Each row comes from the steps of one path. Every step used is in the known rows, and no mark comes twice. Write the path behind each row, first mark first.
Known rows:
sagad, nura, nakav, surav: -10; -9; 6; 7; 6; -11; 13; 15; 15; 4; 4; 2; -5; -1; -6; 6; -11; 3; 1; -13; -6; -7; -5; 31; -10; 2; 4
nakav, rafen: -21; 0; 3; 4; 7; 1; 6; -2; -1; -3; 9; 2; 6; -14; -7; 2; -3; -11; 7; -11; -3; 6; 4; 14; 1; -3; 1
nakav, surav, pifevul: -10; -2; 4; 1; 4; -11; 20; -3; 3; -6; -4; -9; 17; -6; 5; 7; -10; 11; 13; -7; 4; -6; 8; 32; -1; -25; 0
rafen, pifevul: -22; -7; 4; -10; 4; -12; 7; -6; 8; -7; 13; 2; 7; 2; 0; 7; -3; -4; 10; -10; -1; 5; 5; 17; 3; -19; -11
rafen, tato: -15; -13; -7; -3; 2; -1; -3; 14; 0; 7; 10; 23; 10; 7; -12; 20; -7; -13; 15; -3; 7; -7; -2; 7; 5; -8; -3
tato, rafen: -17; -6; 7; -4; 2; 5; 8; -10; -6; 4; 10; -1; 11; -3; -1; 0; -2; -20; 0; -8; -11; 12; 5; 15; 3; -7; -2
nakav, surav, pifevul, nura, tato: -9; 4; 17; -7; 4; -15; 17; -3; 0; -13; -8; -7; 5; -14; 2; 7; -16; 34; 12; -25; 2; -8; 5; 8; 10; -13; 7
migif, sagad, nura, nakav, surav, pifevul: 3; -18; 6; 13; -2; -9; 16; 6; 2; -1; -7; -14; 11; -10; 2; 7; -10; 9; -6; -22; 6; -6; 8; 43; -21; 1; 6
tato, nura: -16; -10; 24; 0; 13; -9; 1; -2; 8; -7; 23; 1; 16; 6; 0; 5; -10; -3; 11; -11; 4; -1; 2; 24; -4; -20; 2
nakav, surav: -18; -7; 3; -2; 10; -9; 10; 12; 11; -3; 8; -1; 14; -1; -5; 13; -9; 3; 15; -5; 3; -4; -2; 30; 0; -22; 1
nura, tato: -22; -20; 4; -2; 4; -10; 4; 2; -9; 4; 12; 14; 2; 2; -4; 13; -4; 0; 9; -25; -11; -7; -4; -2; 4; 0; 6
pifevul, nura, tato: -18; -3; 19; -10; 5; -10; 0; -3; 0; -8; 9; 12; -3; -3; -4; 12; -10; 13; 8; -27; -9; -10; -3; 2; 11; -6; 4
migif, sagad, nura, nakav, surav: -4; -22; 6; 10; 4; -6; 7; 21; 11; 2; 5; -6; 8; -6; -9; 13; -10; 1; -3; -21; 5; -4; -3; 42; -20; 4; 7
pifevul, nura, nakav, surav: -3; 12; 14; -2; 4; -5; 10; 3; 13; -11; 10; 3; -6; -2; -4; 7; -6; 25; -1; -11; -1; -4; -6; 15; -1; -18; 0
surav, sagad: -19; 0; 18; 2; 13; -12; -4; 5; 3; -10; 21; 10; 6; 7; 6; 14; -8; -13; 16; -8; -13; -9; 3; 27; 1; -25; -8
nura, nakav: -9; -8; 3; 5; -2; -2; 7; -6; -6; 3; 19; 15; -5; 10; 0; 6; 6; -1; -4; -12; -13; -4; -3; 9; -8; -9; -1
tato, rafen, pifevul, nura, nakav, surav: -3; 19; 14; -10; 0; -1; 19; -6; 8; -12; 6; -13; -6; -16; -2; -12; -3; 22; -12; -11; 1; 29; 0; -5; 5; -9; -7
surav, sagad, nura, nakav: -12; 0; 21; 11; 8; -15; -2; 7; 6; -3; 17; 13; -12; 7; 4; 7; -10; -13; 2; -15; -21; -13; -1; 30; -9; -1; -3
surav, pifevul, nura, tato, rafen: -9; 5; 21; -10; -4; -2; 15; -25; -18; -5; -6; -4; 2; -16; 8; -7; -9; 11; -4; -28; -12; 8; 11; -7; 13; 2; 5
nura, nakav, rafen, tato: -7; 1; -13; 11; -3; 9; 4; 10; -13; 9; 8; 21; -6; -11; -18; 3; 3; -3; -3; -10; 5; 11; -6; -26; -2; 16; 2
surav, nakav, nura, tato, rafen: -10; 5; 9; 1; 2; 3; 21; -5; -17; 3; 7; -5; -3; -15; 2; -15; 9; 3; -9; -36; -11; 12; -4; -33; 8; -2; 13
surav, pifevul, nura: -9; 10; 21; -8; 0; -8; 8; -24; 5; -16; 0; 0; 7; -1; 9; 5; -10; 10; 7; -13; -5; -13; 13; 34; 5; -25; -7
nakav, nura: -11; 6; 15; 3; 10; -5; 6; -1; 10; -9; 17; -1; 10; 5; -4; 7; -1; 0; 9; -15; -4; -11; 0; 28; 4; -19; -6
surav, tato: -26; -19; -1; -4; 7; -8; 0; 6; 2; 4; 17; 10; 7; -3; -2; 15; 0; -10; 14; -16; -2; 2; 0; -3; -1; -15; 9
sagad, nura, tato: -25; -23; 10; -1; 7; -16; 3; 9; 3; 7; 3; 12; -2; -2; -5; 11; -17; -9; 10; -29; -13; -13; -1; 17; 1; 13; 9
pifevul, nura, nakav, rafen, tato: -3; 17; 1; 3; -2; 9; 0; 4; -3; -3; 5; 19; -11; -15; -16; 2; -3; 10; -4; -11; 7; 7; -4; -21; 5; 11; 0
tato, rafen, pifevul: -20; -3; 6; -11; 0; -1; 12; -12; -2; -2; 10; -7; 9; -6; 1; -6; -1; -14; -2; -9; -5; 25; 8; 5; 6; -9; -9
tato, nura, nakav, rafen: -8; 2; 18; 14; 8; 1; 8; -5; -5; -6; 22; -1; -1; -12; -4; -11; 0; 6; -7; -18; 3; 17; -1; -7; -11; 4; 8

Which path is each row?
-20; 7; 11; -20; 10; -7; 13; 7; 15; -10; 5; -19; 5; -29; -3; -3; -10; 12; 7; -14; 13; 35; 4; -19; 13; -15; 3 => nakav, surav, tato, rafen, pifevul, nura
-22; -1; 17; -18; 4; -17; 5; -6; 6; -14; 9; 6; -4; -7; -2; 7; -11; 19; 8; -28; -2; 2; 2; -8; 14; -8; -5 => rafen, pifevul, nura, tato
-8; 7; 9; -4; 4; 3; 13; 6; 2; -1; 10; -7; -6; -21; -3; -3; 0; 15; -7; -17; 1; 26; -5; -26; 2; -5; 13 => pifevul, nura, nakav, surav, tato, rafen
-6; -7; 21; 8; 6; -6; 6; -4; 0; -4; 27; 6; 1; 8; 2; -1; 0; 7; -4; -15; -1; 3; -3; 6; -12; -10; 3 => tato, nura, nakav
-22; -3; 24; 3; 15; -18; -6; 11; 15; -6; 13; 8; 2; 4; 4; 12; -20; -23; 16; -11; -15; -17; 5; 47; -1; -11; -4 => surav, sagad, nura
-15; -3; 13; 4; 9; -10; 8; 4; -4; -4; 14; 3; 3; -1; -6; 8; -1; 11; 9; -31; -7; -10; -5; 0; 8; -2; 2 => nakav, nura, tato
-7; -26; 8; 9; -1; -3; 0; 5; 3; 4; 11; 4; 4; 2; -4; 13; -4; -13; -7; -24; -4; -7; 1; 39; -21; 8; 3 => migif, sagad, nura, nakav
-11; 5; 15; 7; 7; -5; 13; -7; 1; -12; 20; -8; -3; -17; -2; -17; 1; 13; -8; -19; 9; 30; 3; -18; -8; 3; 0 => tato, nura, nakav, rafen, pifevul
-15; -7; 11; 13; 11; -1; 6; 5; -4; -1; 24; -1; -3; -23; -5; -9; 4; 7; -2; -26; 9; 26; -3; -39; -12; 7; 19 => surav, tato, nura, nakav, rafen
-7; 19; 13; 3; 1; 5; 6; -12; 0; -12; 11; 6; -13; -16; -6; -5; 0; 11; -9; -17; -7; 7; 0; -1; 0; 0; -1 => pifevul, nura, nakav, rafen
-14; -2; 8; 6; 13; 1; -2; 16; 1; -2; 13; 6; 14; -15; -16; 2; -13; -5; 13; -8; 23; 13; 1; -10; 2; 6; 7 => nakav, rafen, tato, nura
-18; 9; 19; -17; 5; -12; 3; -11; 18; -19; 11; 1; 2; -2; 0; 6; -10; 8; 8; -11; 1; 1; 6; 22; 10; -25; -14 => rafen, pifevul, nura
-19; -37; 10; 1; 6; -12; -2; 14; -1; 5; 4; 3; 11; -7; -7; 19; -15; -12; 6; -36; -2; -9; 1; 29; -8; 16; 12 => migif, sagad, nura, tato
-16; 1; 20; -11; 2; 0; 6; -10; -9; -2; 6; 2; -2; -12; -2; 0; -9; 3; -2; -25; -13; 10; 0; -10; 14; 5; 5 => pifevul, nura, tato, rafen
-16; -28; 13; 1; 7; -7; -4; 9; 11; 0; 6; -1; 18; -1; -6; 18; -15; -24; 7; -20; 1; -11; 7; 57; -12; 0; 1 => migif, sagad, nura
-8; -4; -1; 6; 3; -6; 14; 10; 3; 0; 13; 4; 0; 2; -4; 8; 1; 13; 0; -9; -3; 0; -8; 12; -7; -13; 2 => nura, nakav, surav
-19; -17; 6; -4; 1; 0; 10; -4; -19; 9; 9; 4; 3; -8; -3; 1; -3; -9; -1; -24; -15; 13; 0; -13; 7; 9; 8 => nura, tato, rafen
-6; 16; 17; -11; -5; 3; 12; -21; 0; -9; 12; -2; -10; -8; 2; -13; 2; 8; -17; -14; -9; 26; 4; -8; 5; -5; -11 => tato, rafen, pifevul, nura, nakav
-20; 0; 22; 3; 21; -21; 1; 26; 24; -8; 7; -3; 7; -2; 0; 13; -26; -9; 21; -7; -5; -13; 1; 49; -1; -15; -1 => nakav, surav, sagad, nura
-25; -12; 23; 2; 15; -23; -4; 16; 2; -2; 11; 12; -5; -1; 2; 12; -20; -12; 16; -27; -18; -15; 0; 19; 3; 6; 5 => surav, sagad, nura, tato
-12; -17; 14; 8; 8; -8; 3; 5; -1; 1; 30; 6; -1; -2; 2; 2; 4; 7; 1; -23; 4; 12; -4; -24; -13; -7; 16 => surav, tato, nura, nakav
-13; -11; 8; 7; 0; -8; 5; 0; 7; 6; 10; 13; -9; 6; -2; 5; -6; -10; -4; -16; -17; -11; -2; 29; -11; 6; 1 => sagad, nura, nakav
-12; -12; 12; 0; 10; -5; -6; 15; 6; 1; 19; 14; 17; 6; -10; 12; -13; -5; 16; -5; 18; -1; -1; 3; 0; -8; 3 => rafen, tato, nura
-7; 15; 12; -9; 3; -11; 14; 2; 17; -17; 10; -4; -7; -6; -3; 1; -4; 31; -1; -11; 5; 9; -3; 6; 2; -20; -9 => rafen, pifevul, nura, nakav, surav
-17; -3; 10; 6; 9; -7; 10; 2; -1; -7; 23; -8; -5; -27; -3; -14; 5; 13; -3; -27; 16; 39; 0; -49; -9; 6; 12 => surav, tato, nura, nakav, rafen, pifevul
-13; 5; -2; 5; -2; -1; 15; -9; -6; -6; 12; 1; -9; -16; -4; -10; 7; 5; -9; -16; -2; 23; 2; -16; -4; 4; -6 => nura, nakav, rafen, pifevul
-16; -34; 12; 0; 2; -2; 3; 8; -11; 10; 0; -7; 13; -15; -7; 7; -13; -22; -5; -35; -6; 10; 4; 17; -5; 26; 13 => migif, sagad, nura, tato, rafen
-13; -6; -7; -3; 1; -3; 21; 9; -3; 6; 11; -12; -2; -22; -1; -8; 7; 11; -7; -17; 5; 42; -3; -40; -1; -2; 7 => nura, nakav, surav, tato, rafen, pifevul
-12; 7; 10; -12; -3; 0; 10; -12; -2; -4; 15; -3; -13; -18; 2; -10; 5; 9; -13; -22; -3; 34; 2; -39; 4; -1; 1 => surav, tato, rafen, pifevul, nura, nakav
-14; 10; 18; 16; 10; -8; 2; 7; 2; -5; 11; 6; -14; -14; -1; -4; -9; -13; -2; -16; -16; 2; 2; 15; -8; 13; 1 => surav, sagad, nura, nakav, rafen
-7; 14; 19; -8; 5; -11; 16; -8; 13; -18; -7; -11; 12; -9; 5; 6; -16; 23; 12; -9; 5; -10; 10; 36; 6; -29; -2 => nakav, surav, pifevul, nura
-3; 22; 26; 2; 12; -11; 3; 11; 12; -20; 18; 4; -8; -2; 3; 8; -10; 22; 5; -9; -6; -6; -5; 17; 1; -25; -5 => pifevul, nura, nakav, surav, sagad
